Every row comes from one small tree of marks. The marks that hang from a mark follow it in brackets, in the order of their numbers. Every link used is in the known rows. Which tree was each row made from?
Known rows:
q_847{q_304{q_218 q_310{q_751}}}: [ 16 -16  -3   8  -4   5  -3  16  12 -35  14  24 -14 -13   2 -13  -8 -22
  10   8   9 -16]
q_847{q_214{q_187} q_304}: [  9   1   9  18  12 -13 -10 -13  54   2 -38 -10 -32  17   2   3   0 -12
 -14   8  23 -23]
q_847{q_214{q_93 q_187} q_304{q_310{q_751}}}: [ 18 -11  16 -14  27  -7 -20  10  44 -25 -14  -6   6   4  -2 -17   3 -50
 -19   2   0 -25]
q_751{q_847{q_304}}: [  2  -4  15  14  -2   0  -7 -19  12   0  -7   1 -28  -3  -7   6   6  -1
  -8   9  15  -3]
q_327{q_751{q_93{q_214} q_218 q_560 q_847}}: [-30  -8   8  -3  -9   5 -19  13 -23  -1  24 -18  31  -9  -7  26  10  11
   5   6 -39  30]
q_304{q_310}: [ 15 -12   0  -3 -15   7  10  -6  17 -10  -8   7  -9   5   3  -5  -4  11
  -2  -5  23 -36]
q_327{q_751{q_93 q_847}}: [-17   7 -13   3  -9  -2  -1  -4   4  13  16   0   8  -4 -12  -2   8  14
   2  -7  -1   7]
q_327{q_751{q_218 q_560}}: [-18 -12  17  26 -26 -11  22  12   3   4  -2  -9  20   8  -5  27   4  19
  10   0  14   8]
q_751{q_218 q_327 q_847{q_214}}: [-13  15  21  -9   9  -3   6 -20 -11  16 -13  -9  10  -9  23  12  -3   2
  -8  -8 -12  19]
q_214{q_93}: [  7  -1  -1  -3   5 -12 -11  -6  15  13 -19   5  -6  10 -11  -5   0   0
  -5  -7  14 -13]
q_310{q_304{q_218}}: [  9  15 -24   8   2   7   8   2  11  11   0  17 -17  12   0  -5 -20  11
  21  -3  19  -7]
q_327{q_751{q_218}}: [-17  -9  11  18 -24 -12  18   4  25   8  -1  -2  17   0  -3  22 -10  14
  13  -7  19  -3]
q_310{q_751{q_327}}: [ 17   9 -17 -10   1 -10  12  -5 -13   8 -13   9   4 -12   4 -26 -20  -5
  -6  -8   9 -11]
q_304{q_218 q_310}: [  2  -7 -12   2 -13   5   4   2  16 -19   8  26 -12   0   7  -4  -5  12
  12  -4  18 -25]
q_327{q_751{q_93 q_560}}: [ -7  -7 -15  16 -10  -5  10  11  -8  12  -4  -5   3  16 -14   1  14  18
   7   1   6   2]
q_93{q_214}: [ 11  -5  -7   3  -5  -3 -18  -9  10   0 -24  -1  -9   4   2  -3 -16   9
   1   2   7 -28]
q_304{q_218 q_310{q_751{q_847}}}: [  1   4  -1 -10  -7  11 -10   8  -3 -20  36  22  11 -24   6 -24 -14  -6
   5   1  -3   3]
q_327{q_751}: [ -3  -6  -6  21 -22 -13  15   0  24   7 -14   6   3   9  -6   0  -3  17
   8  -7  31 -21]
q_304{q_218}: [ -1   4 -17  15 -10  -9  -6  -5  14   9  -3  22 -20   2   2  -2 -13  16
  13  -1  23  -7]
q_327{q_751{q_93}}: [ -7  -2 -22  10  -9  -7   5   3  15  13  -3   0  -2   7 -13  -2   1  15
   9  -7  13  -9]
q_310{q_304{q_218} q_751{q_560 q_847{q_214}}}: [ 10  25   2   7  26  20  -3  17 -24  15   8  -7  13   8  12 -23 -17 -15
  11  13 -11  32]
q_847{q_214}: [ 12   3   3  12   8  -2  -1  -9  21  20 -40 -11 -14  19  14  -8 -12   1
  -3   1  21 -16]

Which tree is each row?
[ 15  10   1  -5   4   9  13  10   1  17  13 -14  13  -2  -2  -5 -41 -13
  15  -2   7   8]	q_310{q_304 q_751{q_218}}
[  4  -3 -29 -15  10   1 -11  -3 -44   1 -16  -4  -5   5   3  -4  10  10
  -6   1 -29  -5]	q_751{q_93{q_214} q_327 q_560}
[ -3  -3  -2  -6  -5   8   8 -13  -4 -41  12  31 -15 -20  10   3  25  -1
  -2  -2  -8  -9]	q_751{q_327 q_847{q_304{q_218 q_310}}}
[ 26   8 -34 -24  22  18 -19  10 -15   9   6 -13   5   1  -6 -25 -33 -21
  10   2 -23  -9]	q_310{q_304 q_751{q_93{q_214}}}
[-10 -17  28  -4  -2  22  -7   6 -25 -21  33 -14  -7  -9  -5  27  26  -6
  -4  14 -27  23]	q_751{q_93 q_218 q_560 q_847{q_304{q_310}}}
[ 12 -14  18 -10  19  -9 -15  -2  55 -24 -27  -5 -12  16  -3   3  20 -28
 -18  -2   7 -33]	q_847{q_214{q_93 q_187} q_304{q_310}}
[ -3   7  -1   9   8  -2  -1   5 -37 -18  12  18  -3 -19   3 -10  11 -12
  -4  15 -16  30]	q_310{q_751{q_327 q_560 q_847{q_304{q_218}}}}
[ -9 -15  22 -13   1  20 -10  -6   0 -17  33  -8 -13 -15  -4  23  14 -11
   0   4 -18  11]	q_751{q_93 q_218 q_847{q_304{q_310}}}
[ -3  12   3   1  -3  -3  12 -18 -31   7  -9   3  -3  -1   3  -3  14  20
 -16   1  -5  10]	q_751{q_327 q_560 q_847}
[-18   8  31 -15  21  -9  -3  -3 -35  12 -14 -16  27   3  12  16  20  -6
 -18  -5 -33  37]	q_751{q_218 q_327 q_560 q_847{q_214{q_93}}}
[  8  16 -23 -24  17  12  17  13 -51  16  20 -14  17  -1  -2 -10 -14 -10
   6  -3 -30  30]	q_310{q_304 q_751{q_93 q_218 q_327 q_560}}
[-13  -1  11  23 -19  -4  12   0  -3   5   1  -2  16   5  -8   5  17  21
  -2   4  11   9]	q_327{q_751{q_560 q_847}}
[ -4  19 -23 -22   7   0  -1 -22 -25  16   6   7 -11 -11   0 -12   9  11
 -13 -10 -13  10]	q_751{q_93 q_327 q_847}
[ -3 -18  38  -1 -12  12   2 -10  13 -27  20  -4  -5 -16   2  24   9  -6
  -1   6  -1  -2]	q_751{q_218 q_847{q_304{q_310}}}
[-21 -10   1  14 -15  -5  11  17  -9  11  13 -13  15   9 -10  21   8  16
  13   1  -7  22]	q_327{q_751{q_93 q_218 q_560}}
[  3  -8  -6 -30   2   9  14  14 -46 -14  26  -6  21 -12   5  -8   1 -10
  -5  -3 -32  17]	q_304{q_310{q_751{q_93 q_218 q_327 q_560}}}
[  1  12   2  -5  20 -25 -19  -8  46  18 -34  -7  -2  18  -2  -5  -2  -8
 -18  -9  15 -16]	q_847{q_214{q_93 q_187}}
